Each row comes from the steps of one walk. Every step used is in the known rows, and no mark comes twice. Write the walk behind each row, first mark first.
Known rows
G > S > H > A > K > B: [  3   6  14 -27  23  35 -25 -17  24 -56   4  26   7 -44  -9 -29  41  58
  -2   0  22 -15  10  24]
E > H > A > M > S: [ 22  -7   1 -12 -27  34 -11   3  -2   3   7 -20 -10 -45 -17  -7  22  34
 -25  28  24   6  -8  -1]
M > S > H: [  0 -28  10  23 -31  34   4   6  17  -9 -21 -10   3 -30  -4 -38  55  25
 -11  42   9 -28  -1 -11]
E > H > A > Y > S: [ 10 -11 -28 -34 -19   7 -13 -34  28 -22  18  -3   8 -42  -5 -21   3   9
 -19 -12  12  -4 -14 -18]
E > G: [ 19 -27 -45  -1   0  42  13  24  12  -7   5  17  13 -14  16  40  25   9
 -13 -23  20 -26   1  -3]
M > S > G: [ 23 -34 -20   3  -2  48   7  31  20 -22   9  -8   7 -33   4 -25  47  22
   0  31  27 -15  38  -8]
K > B: [  6  -6  -6 -20  16  12 -14 -11  -1 -18   7  27   1 -28   0   9  11  43
  -9 -10  -7 -13  -8   7]
E > H > A: [-17   0  -3 -15 -26  57  14   8   5 -20  13   7   0 -22   5  -5  10  34
 -14   2  27   4 -32  13]
Y > E > H: [-13  -6 -13  -8 -29   8   4 -15  11  -1  13  17  -4 -52 -12  -7   2  15
  -7  17 -20 -12 -33   3]
M > E: [-11 -22 -28   2  -6  20   5 -11 -13  -4  -3   0  -7 -22   7 -22  34  33
 -34  20  35  -1   6 -21]
G > S: [  3 -20  20  32   1  38   3  -2   4  -9 -11  10  19 -46  -9 -37  -1  55
 -18   1  19 -26  10  16]
K > A > M > S: [ 24 -15  -1 -10 -11   4 -23   6   1   3  -2 -12  -1 -59 -18 -12  25  31
 -27  25   8   0   8   2]
E > M > S: [ 41 -19 -33  15 -15  48   1  22  -7  22  14  -7   5 -45   3   0  31  22
 -12  41  34   1   2 -15]
H > A > G > S: [ 11 -15  20  24  10  59  -6  -6  12 -31  -4  20  10 -38 -22 -41  10  66
 -18   3  38 -16  19  35]
M > E > G > S > H: [ -8 -37  12  43 -14  58  11  -5  22 -22 -21   6  19 -30   4 -32  65  39
  -9  20  28 -57  15   2]
A > G > S > H: [ -8 -29  29  43 -16  49   1 -12  33 -31 -25  19  13 -33 -14 -52  45  43
  -9  18  17 -54  10  19]
A > Y > E > G > S: [ 16 -26   3  14  13  45   3  -4  16 -15   5   5  26 -50 -14 -10  16  45
 -13  -5  21 -35  24  10]
E > G > S > H > A > K: [ -3  -1   2 -16   1  61  -4   7  43 -60  -5  10  15 -41  -4 -42  49  35
  -9   0  52 -18  18  20]
H > A > M: [-16  -4  19 -28 -24  49   6  -2  18 -20   2  -9  -2 -20  -9   7  -2  38
 -32 -27  18 -24  -1  10]
A > M: [ -7 -11   7 -14 -25  21  -1  -9  19  -6  -5   1  -1 -29 -11   7  -8  24
 -32 -30   1 -35  -3   3]
A > Y: [  3 -13 -10 -18  -6  11  -2 -11  20 -21   5   0  18 -30 -11 -15  -4  10
 -29 -27  27 -12 -15 -13]
Y > A > G > S > H: [ -3 -26  23  36 -21  40  -3 -21  37 -37 -27  19  14 -37 -19 -54  41  37
  -5  17  16 -51  14  10]

Write each row's walk
[  2 -14  -5  -8 -11  50  -6 -10  34 -45  -2  22  -7 -13 -15 -27  36  34
 -15   6  26 -15   8  18]
Y > S > H > A > G
[ -8 -36  17  38 -19  58   8 -11  26 -22 -21   4  17 -32   0 -27  63  39
 -13  13  26 -64  16   4]
A > M > E > G > S > H
[-26 -15  39   9 -20  81  20   8  19 -36 -10  -7  12 -17   1 -39  36  58
 -13  13  34 -26   5  14]
G > S > H > A
[-22 -10  41  -8 -29  62   6  -9  27 -27  -8 -10   4 -26 -12 -15  18  47
 -26 -15  20 -44   5  15]
G > S > H > A > M
[ -9 -10 -28   3 -33  13  -5 -28  -1   2   9  16 -10 -46  -1  -5  24  16
 -24  11  19 -14 -35  -4]
A > M > E > H
[ 12 -26  -1  21   8  66   3  -4   1 -15   1   2  16 -37  -1  -7  36  57
 -22  -1  50 -30  26  12]
H > A > M > E > G > S
[ 11 -12  16  26   3  57  -9 -11  12 -28   0  26   8 -44 -22 -39  12  61
 -14   7  37 -16   5  38]
E > H > A > G > S
[  4  -6 -22  -7  -7  47  -8 -11  13 -34  12  30 -13 -20 -15 -15  29  35
 -20   9  42   6 -10  22]
M > E > H > A > G
[ 19  10 -22 -46  20  -8 -36 -28  25 -49   4  34   4 -51 -14 -14  17  29
   0 -13   7  -1   8   2]
Y > A > K > B
[  3 -25 -20 -26  -1  48  15   7  31 -27  14  -4  16 -22  -4  24  41  15
 -11  -9  16 -31  13  -9]
S > H > A > Y > E > G
[ -9 -28  -2   1 -32  14  -2 -28  43 -27 -13  -2  13 -31  -2 -40  39   7
 -12   4  -1 -46  -3 -21]
A > Y > S > H
[ -7 -15  12   1 -27  86  18  20  14 -22   2 -15   6 -16   6 -21  52  41
 -10  33  41 -13   1  -1]
E > M > S > H > A
[-20   1  18 -32 -33  42   3 -14  20 -17  11  -5  -7 -35 -17   7   0  33
 -25 -15   5 -23 -13  12]
Y > E > H > A > M
[  8 -13   0  -1  -8  58  -6   2  24 -40  -3  15  -8 -14 -19 -28  43  39
 -16  20  36  -6   7  20]
M > S > H > A > G
[ 14 -34 -32 -18  -3  28   1  -3  46 -39  16  -1  18 -34   5 -27  31   4
   0  -7  16 -33  36 -17]
A > Y > S > G
[ 17 -32 -13  33  12  52   3  -1  -2  -9  -2  10  19 -40   3 -12  35  50
 -18   5  44 -29  23   7]
M > E > G > S
[-10 -36  19  35 -13  49   1 -10  27 -26 -21   9  21 -42  -1 -29  70  40
 -12  14  22 -63  20  11]
K > A > M > E > G > S > H
[  0 -16  -1   1 -14  78  18  -4  28 -10  25  -3  25 -46  -5  -8  29  29
  -5  13  30 -40  11  -6]
G > S > H > A > Y > E > M
[  7  14 -10 -42  19  23 -27 -16  18 -47  16  33   0 -45  -5 -10  28  43
  -2  -7  19   2 -10  21]
E > H > A > K > B
[ 33 -14 -20 -10 -11  53   1  12   1   9  25 -23   6 -51 -12  -6  33  28
 -13  46  34   7  10 -18]
H > A > Y > E > M > S
[-25  -9  31 -19 -34  57   8  -5  28 -26  -7 -10   0 -18  -8  -4  19  36
 -27 -17  16 -40  -1   9]
S > H > A > M
[ 14 -14  -8   4 -10  72  -3   5  25 -34   5  18  -4 -16 -14 -18  48  35
 -12  22  44 -12   8  19]
E > M > S > H > A > G
[-12 -13  23 -11 -11  53   6 -12  29 -42   2 -11  23 -25 -12 -36  22  35
 -23 -13  47 -21  -6  -1]
G > S > H > A > Y
[ -1   4  -2 -27  -8  58  -4   6  41 -48   5  -2   7 -50 -10 -45  53  30
  -7  27  44  -5  19   7]
Y > E > M > S > H > A > K
[ 14 -24  -5 -15 -13  55   4  16  27 -27  19 -16   0 -44  -9 -18  49  27
   0  33  20 -20  35   0]
Y > E > H > A > M > S > G
[  4 -23  13   9 -41  24  -5 -11  28 -15 -23 -14   1 -37 -16 -32  49  18
 -12  31   6 -35   5 -17]
Y > A > M > S > H
[-10 -29  31  40 -10  41  -6 -10  34 -36 -25  24  18 -43 -13 -55  52  44
  -8  19  13 -53  14  26]
K > A > G > S > H
[ -2   3   2 -25  -7  46  -9   8  37 -53  -6   0   5 -42  -8 -52  47  31
 -13  17  46   0  12  10]
M > S > H > A > K
[-13 -12   5 -36  -3   3   4 -19  23 -19  11 -12   7 -43 -28 -20  -3  23
 -23   1 -10 -13   7 -13]
A > Y > E
[  2  -3 -11 -16  -7  44  -6  -9  21 -36  14  29 -12 -25 -24 -13  17  34
 -15   7  21   2  -8  27]
Y > E > H > A > G
